Each row was made from one walk, in order. Every step used is in the known rows, and no mark comes twice. Write each row's walk.
Known rows:
vebov pafeb vopu: [-0.22 -0.65  1.69  0.70 -0.64 -5.73  0.46 -1.84 -4.71  5.75 -1.13 -2.45
 -2.34  0.54 -0.78  0.57  4.99  1.05  3.38  0.65 -1.51 -1.37  1.82 -0.45
 -1.97]
vopu goti rogog fevif lagad: [-0.63 -0.91  1.17 -2.98  0.17  2.44  0.31 -0.09 -4.63  4.30 -1.40 -0.69
 -2.17  1.28  0.91  3.33 -1.79  3.43  0.42  0.64 -1.70  0.31  3.75  2.78
 -7.45]
fevif lagad goti rogog: [ 0.09  2.17  0.41 -1.09 -0.41  1.14  1.17  0.70 -4.68  3.35 -0.79 -1.81
 -0.36  1.55 -0.33  1.86  1.63  5.39  1.60  2.30  0.71  0.87  4.15  1.97
 -7.60]
rogog pafeb lagad goti: [ 0.32  1.27  0.13 -4.09  0.83 -1.52 -0.92  0.03 -6.55  4.26 -0.34 -4.06
 -3.50  2.64 -0.89  2.36  0.37  3.11  2.50  1.96  0.24  0.22  2.36 -0.37
 -2.49]
fevif lagad pafeb rogog: [ 1.27  1.38 -1.07 -0.40 -0.92 -1.33  0.27 -1.45 -8.17  4.86 -0.90 -2.11
 -0.88  2.19  1.70  1.98  1.37  3.78  3.31  0.35  0.24 -1.62  3.24  1.16
 -4.08]
lagad pafeb vopu fevif vebov: [ 1.51  4.99  1.87 -4.45  0.69 -0.72 -1.84 -1.82 -6.33  5.21 -1.18 -4.91
 -0.94 -0.27  1.22  3.49  3.79  0.86  2.53  1.16 -2.36 -2.64  4.64  1.82
 -2.11]
lagad goti rogog: [-0.99  1.33  1.16 -0.57  0.89 -2.91  0.61  0.57 -2.69  2.40 -0.38 -1.41
  0.45  0.16  0.62  1.55  2.04  3.90  1.04  1.87  0.46  1.10  3.57  1.08
 -6.32]
fevif vebov pafeb vopu goti rogog: [ 0.93 -0.94 -1.36 -3.04  2.23 -3.30  1.52 -0.43 -4.47  3.22 -0.35 -2.21
 -2.40  0.79 -0.33  0.18  2.67  3.02  4.50  0.46 -2.23 -0.19  3.28 -0.07
 -8.05]
vopu fevif: [-0.93  2.14  3.13 -1.29 -0.64 -0.26 -2.41 -0.92 -4.75  5.98 -1.80 -3.54
 -1.67 -0.46  0.98  4.62  1.74  0.92 -1.09  0.43 -1.92 -0.86  3.62  2.36
 -2.15]
rogog fevif lagad pafeb vopu: [ 0.70  2.07  2.91 -2.17 -1.14 -0.34 -0.26 -2.51 -6.50  5.87 -1.56 -2.05
 -1.29  1.19  0.64  2.37  2.29  1.45  2.89  1.65 -1.37 -2.70  3.31  1.48
 -1.30]
pafeb lagad goti rogog fevif vebov: [ 0.03  2.26  1.96 -5.07  1.66 -0.27 -0.20  1.06 -5.48  3.28 -0.25 -3.40
 -1.01  2.74  0.51  1.95 -1.09  4.48  2.88  3.57  0.45  0.50  5.19  3.39
 -5.22]
pafeb rogog fevif: [-0.70 -0.93  1.13 -1.16 -1.14 -3.97 -0.96 -0.77 -4.30  4.58 -0.68 -1.42
 -0.28  0.99  2.35  3.00  0.37  1.57  1.30 -0.20 -0.36 -0.60  2.53  1.99
 -2.53]
vebov pafeb rogog fevif vopu: [ 0.42 -3.51  3.07 -0.99 -0.30 -4.58  1.31 -3.21 -4.63  4.18 -0.79 -3.68
 -0.89  0.92  1.98  1.72  2.99  0.12  1.81  1.29  0.58 -0.47  3.33  2.77
 -2.00]
goti rogog fevif: [-1.33 -0.54  4.12 -0.03  0.69 -4.71  0.26  0.83 -2.95  4.20 -0.95 -1.13
 -0.42  0.95  2.81  2.10 -0.55  0.88 -1.17  1.07 -1.62  0.06  3.83  1.35
 -3.46]
pafeb lagad goti rogog fevif: [-0.22  0.43  2.60 -2.94  1.52 -1.50 -0.16  0.90 -3.58  3.31 -0.41 -1.52
 -1.01  1.87  0.77  1.70 -0.25  4.95  2.37  3.14  0.48  0.03  4.72  3.31
 -3.69]
lagad goti rogog pafeb vopu fevif: [ 2.72  1.50  0.16 -5.17  2.53 -2.48  0.46  1.65 -0.54  2.30  0.02 -3.29
 -0.80 -0.78  1.27  2.45  4.17  2.54  2.00  1.01 -1.59 -0.53  4.67  0.77
 -5.22]
vopu fevif lagad goti rogog pafeb: [ 1.76  1.32  0.68 -4.96  1.57  2.26  1.09  1.99 -3.86  3.74 -0.96 -4.97
 -1.56  1.05  0.78  4.15  1.28  2.89  0.41  1.26 -0.48  1.05  5.01  2.11
 -7.44]
vebov goti rogog fevif vopu: [ 1.71 -0.23  4.31 -1.65  1.85 -2.14 -0.14 -0.14 -2.35  2.49 -0.26 -1.34
 -0.49  0.18  2.63  2.28  0.19  2.33 -2.21  3.26  0.09  0.02  7.13  2.17
 -3.15]
fevif lagad: [-0.63  2.41  1.56  0.15 -2.62  0.90 -0.91 -1.12 -7.73  6.24 -1.75 -2.36
 -2.56  2.16 -0.46  2.85  0.78  2.65  0.04  1.17 -1.09 -0.67  2.65  1.08
 -3.60]
fevif lagad goti rogog pafeb: [ 0.93  0.82 -0.15 -2.97  0.92 -0.47  2.11  1.83 -4.94  3.03 -0.31 -3.51
 -1.66  2.19  0.20  2.05  0.75  3.11  1.09  1.60  0.18  1.50  3.52 -0.29
 -7.56]
goti rogog pafeb vopu fevif: [ 3.13  1.10  1.13 -3.20  2.09 -4.75  0.05  2.02 -1.61  3.63 -0.34 -2.73
 -2.25 -0.02  2.75  1.97  2.85  1.17  0.27  0.06 -3.88 -1.79  4.56 -0.02
 -2.97]
pafeb vopu goti rogog fevif: [ 0.49 -0.82  0.65 -3.12  1.16 -2.40 -0.31 -0.45 -1.34  2.92 -0.44  1.15
 -1.47 -0.49  1.38  1.70  0.98  3.02  1.96  0.36 -2.84 -1.25  3.43  1.40
 -5.07]
vebov goti rogog fevif: [ 0.09 -0.78  3.03 -0.82  1.98 -3.19 -0.35  1.75 -2.31  3.86 -0.43 -0.71
 -0.39  0.60  2.05  3.07 -0.86  2.06 -0.99  1.60 -0.07  0.71  5.52  1.14
 -4.44]

Which walk is each row?
[ 0.84 -1.68  0.16 -4.36 -0.57  0.23 -0.99 -3.78 -3.99  2.38 -0.39 -1.11
 -1.29 -0.28  2.04  3.23  0.37  2.52  0.99  0.67 -0.61 -0.79  3.50  3.42
 -3.85]
pafeb rogog fevif vopu goti
[ 1.42  0.53 -0.82 -1.92  2.82 -3.64  0.26 -1.15 -3.21  2.19 -0.30  0.86
 -1.09 -0.62  1.71  0.24  2.27  3.95  3.45  0.36 -2.49 -1.86  3.59 -0.34
 -5.39]
lagad pafeb vopu goti rogog
[ 3.18 -0.66 -0.24 -4.49  3.08 -1.60  0.10 -0.54 -5.36  1.67  0.08 -1.85
 -5.06  2.41  1.84  0.49 -1.35  3.85  0.23  2.15 -2.56 -0.90  5.05  0.28
 -3.49]
fevif vopu goti rogog pafeb lagad
[-0.71 -1.07  2.12  0.60  0.32 -3.94 -0.52 -1.19 -7.77  6.66 -1.34 -3.27
 -4.13  2.93 -0.95  1.00  1.62  2.40  2.90  1.56 -0.61 -0.81  2.44  0.67
 -1.07]
vebov pafeb lagad
[ 3.01  2.58  0.62 -4.40 -1.09  1.39 -1.01 -0.18 -5.42  6.03 -1.45 -4.33
 -3.96  1.11  0.12  3.99  2.89  1.29  1.03  0.28 -3.11 -2.39  3.74  0.96
 -2.34]
rogog pafeb vopu fevif lagad
[ 2.09  3.95  1.14 -2.64 -2.36  2.93 -1.97 -1.21 -5.23  6.49 -1.83 -2.52
 -2.56  0.40 -0.34  3.59  3.84  3.67  1.42  0.96 -2.64 -3.04  4.48  3.27
 -2.39]
pafeb vopu fevif lagad
[ 1.72  0.83  1.72 -1.76 -1.29  1.35 -0.12 -1.58 -5.50  7.37 -2.15 -4.12
 -3.05  0.69 -1.20  3.08  5.34  2.34  3.10  0.74 -1.82 -2.12  3.81  2.83
 -3.14]
vebov pafeb vopu fevif lagad
[ 0.03  0.38 -0.53 -3.68 -2.18  2.37  0.07 -1.00 -5.16  4.22 -0.81 -2.41
  0.16  1.50 -0.02  3.84  1.40  4.57  3.61  1.32  2.03  0.29  2.95  3.78
 -6.03]
pafeb rogog fevif lagad goti
[ 0.91 -1.73  0.55 -4.58  1.17 -0.67 -0.35 -4.57 -4.91  2.14 -0.48 -1.74
 -0.53 -0.45  3.01  2.98  0.75  1.81  2.18  0.84  0.00 -1.23  3.84  2.83
 -3.24]
lagad pafeb rogog fevif vopu goti
[-1.85  1.62  2.78 -3.18 -2.25  3.66 -0.34 -1.61 -5.69  5.37 -1.59 -3.43
 -0.78  1.25 -1.29  4.44  0.94  2.65  1.57  2.26  1.27  0.84  2.66  3.30
 -5.04]
rogog fevif lagad goti
[ 0.68 -0.75  1.29 -3.37  2.88 -3.25  0.26 -1.26 -2.31  2.73 -0.43  0.43
 -0.61 -0.74  2.32  1.37  1.23  2.27  3.12  0.58 -2.37 -1.63  3.71  0.84
 -4.45]
lagad pafeb vopu goti rogog fevif
[-0.07 -1.41  1.12 -0.67  2.54 -3.73  1.69  0.58 -4.70  3.94 -0.43 -2.63
 -1.93  2.33 -0.77 -0.10  2.54  5.16  4.42  2.73  1.07  0.72  3.87  1.54
 -5.14]
vebov pafeb lagad goti rogog
[-0.45 -2.76 -0.29  1.11 -0.21 -6.19  0.99 -1.11 -5.51  5.13 -0.68 -2.72
 -1.22  1.38  0.89  1.35  3.00  1.69  3.33 -0.50  0.22 -0.05  1.69  0.35
 -4.01]
vebov pafeb rogog
[ 0.91  0.59  0.95  0.60  1.93 -3.67 -0.44  1.93 -3.29  3.42 -0.29 -0.44
 -0.79  0.68  1.50  1.97  0.14  3.82 -0.59  1.55 -0.21  0.53  5.40 -0.17
 -5.19]
vebov goti rogog
[ 1.18  2.41  0.36 -1.57  2.02 -2.52 -0.55  2.22 -5.20  3.47 -0.07 -2.51
 -0.81  1.57  1.22  2.24 -0.62  3.41 -0.03  2.11 -0.26  0.90  5.83  0.13
 -6.78]
fevif vebov goti rogog
[-0.53 -0.84  1.69 -1.38  0.60 -4.88 -0.27 -1.71 -5.31  4.51 -0.66 -2.11
  0.44  0.73  3.40  2.75  0.69  0.56  2.32  0.08  0.11 -1.00  2.81  1.40
 -2.10]
lagad pafeb rogog fevif
[-0.19  0.33  3.93 -0.72  1.21 -1.67  1.24  0.04 -5.87  4.85 -1.39 -2.20
 -0.47  1.87  2.70  2.18 -0.49  1.45  0.44  1.79 -0.88 -0.65  4.51  1.95
 -4.13]
goti rogog fevif lagad pafeb
[-0.21 -1.23  3.55 -2.36  2.41 -4.31  1.27  1.03 -6.95  5.56 -0.78 -4.52
 -2.85  3.84  1.15  0.91 -0.95  1.74  2.89  2.45 -0.95  0.17  4.52  2.32
 -3.73]
goti rogog fevif vebov pafeb lagad
[-0.32 -1.92 -0.49 -1.59  0.33 -2.34 -0.19 -2.75 -4.33  4.89 -1.18 -1.47
 -3.18 -0.27 -1.73  1.43  3.99  2.08  4.33 -0.38 -1.68 -0.85  1.23 -0.21
 -4.56]
vebov pafeb vopu goti
[ 1.75  1.30  2.75 -1.52  0.78 -2.40  1.18 -0.27 -4.57  4.38 -1.02 -0.75
 -0.64  1.33  2.33  0.84  1.95  2.74  2.67  1.99 -1.82 -2.43  4.72  1.79
 -3.13]
goti rogog fevif lagad pafeb vopu
[-1.03  2.92  0.64 -1.82 -2.39  3.23 -0.42 -1.59 -6.58  4.91 -1.44 -3.01
 -1.26  1.40 -2.03  3.27  2.11  4.14  1.87  2.10  1.05  0.67  2.71  1.88
 -5.79]
fevif lagad goti
[ 1.09  3.09  1.84 -2.17 -1.01 -1.18 -2.43 -1.19 -3.42  5.44 -1.41 -2.11
 -1.77 -0.93  0.54  3.33  4.24  2.10  0.81  0.55 -2.69 -2.73  3.80  2.15
 -1.22]
pafeb vopu fevif
[ 3.57  1.44 -0.81 -4.44  3.74 -3.15 -0.34  3.58 -7.16  3.50  0.57 -3.81
 -3.90  4.22  1.43  1.56 -2.72  3.64  1.19  2.40 -0.93  0.38  6.21 -1.17
 -4.83]
fevif vebov goti rogog pafeb lagad
[-0.78 -1.45  1.02 -5.14  0.40 -0.56 -0.11 -2.64 -5.53  5.36 -1.15 -3.88
 -2.82  0.43 -1.39  2.93  2.06  0.08  4.57  0.30 -1.78 -0.31  1.81  1.33
 -5.44]
rogog fevif vebov pafeb vopu goti
[ 3.35  2.83  0.57 -5.32  2.25 -3.43  0.08  2.20 -3.68  3.50 -0.08 -4.70
 -2.17  0.86  2.73  2.34  1.89  0.63  0.72  0.46 -4.00 -1.42  5.26  0.25
 -4.45]
goti rogog pafeb vopu fevif vebov
[ 1.75 -1.25  0.31 -3.65  2.50 -2.56  0.92 -0.85 -3.70  1.24 -0.06 -2.24
 -3.21  0.51  2.31  1.38 -0.20  1.25 -1.35  1.00 -2.39  0.30  4.10 -0.67
 -5.44]
fevif vopu goti rogog pafeb
[-0.99 -0.54  3.32 -3.92 -0.63  1.62 -1.54 -4.22 -4.49  3.58 -1.29 -2.12
 -2.29 -0.52  0.64  3.83  0.06  0.63 -1.09  1.62 -1.35 -0.37  3.40  2.84
 -2.73]
rogog fevif vopu goti
[ 0.26 -0.03  5.35 -0.80  0.46 -3.67  0.53 -1.24 -3.05  2.70 -0.75 -1.69
 -0.57  0.53  3.37  1.32  0.65  0.88 -2.29  2.77 -1.53 -0.52  5.31  2.55
 -2.19]
goti rogog fevif vopu
[ 0.10  0.43  0.51 -2.85  2.60 -2.31  1.64  0.80 -6.71  3.90 -0.29 -4.75
 -2.01  3.21 -1.08  0.27  1.83  4.75  4.89  3.24  1.11  1.13  4.46  1.89
 -6.59]
fevif vebov pafeb lagad goti rogog
[ 0.56  2.51  1.58 -0.30  0.04 -4.79 -0.88 -2.44 -5.41  4.51 -0.97 -1.40
 -1.07  0.11  0.99  0.85  3.89  1.61  2.80  0.99 -1.71 -2.72  2.48 -0.81
 -0.84]
lagad pafeb vopu
[ 0.82  0.99  0.16 -5.40  1.23 -1.13 -0.34 -0.16 -3.36  2.80 -0.20 -0.88
 -1.47  0.40  1.18  1.99  0.02  2.69  2.52  0.79 -2.94 -0.86  4.04  1.74
 -6.58]
pafeb vopu goti rogog fevif vebov
[-1.62 -0.17  2.95 -4.99  0.80  0.10  0.14 -1.52 -7.69  5.87 -1.11 -6.32
 -2.33  2.90 -2.07  2.92  0.88  1.82  4.84  3.03  1.68  1.07  3.13  3.15
 -3.95]
rogog fevif vebov pafeb lagad goti
[-0.94 -2.77  3.21 -2.12  2.72 -3.22  1.72  0.53 -3.80  4.35 -0.67 -3.15
 -1.51  2.17 -0.09  1.11  1.26  3.56  4.04  2.79  1.35  0.92  4.01  2.90
 -4.29]
vebov pafeb lagad goti rogog fevif
[ 1.36  0.97  3.81 -3.76  1.25 -0.47  0.14 -1.14 -3.43  1.91 -0.23 -1.97
 -1.15  1.53  1.13  0.82  0.95  4.96  1.17  4.78  0.72 -0.60  6.22  4.39
 -2.39]
pafeb lagad goti rogog fevif vopu
[-0.04 -0.01  0.60 -2.58  2.27 -4.37  1.61  1.87 -2.98  2.14  0.07 -3.12
 -0.86  0.89  1.15  1.66  1.14  1.56  0.64  1.12 -0.13  1.76  2.94 -1.32
 -6.26]
lagad goti rogog pafeb
[ 2.11  1.12 -0.14 -3.41  3.27 -3.99  0.43  3.28 -5.44  3.06  0.52 -4.21
 -2.13  2.35  1.77  2.53 -1.57  1.16 -0.38  1.22 -0.89  1.70  5.24 -2.23
 -6.81]
fevif vebov goti rogog pafeb
[ 1.14 -0.01 -1.76 -4.26  0.40 -2.34 -1.02 -1.21 -4.20  3.71 -0.37 -1.50
 -4.00  0.26 -0.21  2.37  1.48  1.18  2.13 -0.72 -3.14 -1.14  1.22 -2.10
 -3.96]
rogog pafeb vopu goti
[-1.54 -1.81  1.89 -2.23  1.55 -1.60 -0.24 -0.02 -2.70  3.50 -0.84 -0.22
 -1.32 -0.04  1.77  3.07 -1.50  1.80 -0.25  0.18 -1.95  0.61  3.33  1.77
 -6.03]
vopu goti rogog fevif
[-1.71 -0.03  3.22 -2.04  0.98 -2.39  0.66  0.52 -1.89  2.89 -0.50 -1.83
  0.95  0.00  1.25  2.62  0.93  2.36  0.69  1.95  0.55  1.37  3.69  2.18
 -5.53]
lagad goti rogog fevif
[-0.86  0.79  5.60 -1.41 -1.42 -1.59 -1.02 -3.45 -4.79  4.31 -1.37 -3.20
 -1.41  0.35  1.65  2.93  1.16 -0.50 -1.92  2.50 -0.99 -0.87  3.82  2.41
 -0.17]
rogog fevif vopu
[-2.15  1.94  3.88 -2.93 -1.17 -1.38 -1.32 -1.13 -6.89  5.70 -1.30 -4.44
 -1.39  1.54  0.80  3.93 -0.68 -0.88 -0.32  1.26 -1.26  0.22  2.84  1.43
 -3.18]
rogog fevif vebov
[-1.38  1.09  3.63 -1.22 -2.47  1.33 -0.85 -1.29 -6.78  6.73 -2.03 -2.76
 -2.06  2.10  0.15  3.96 -0.37  1.00 -0.19  1.29 -1.02 -0.48  2.83  2.34
 -2.87]
rogog fevif lagad
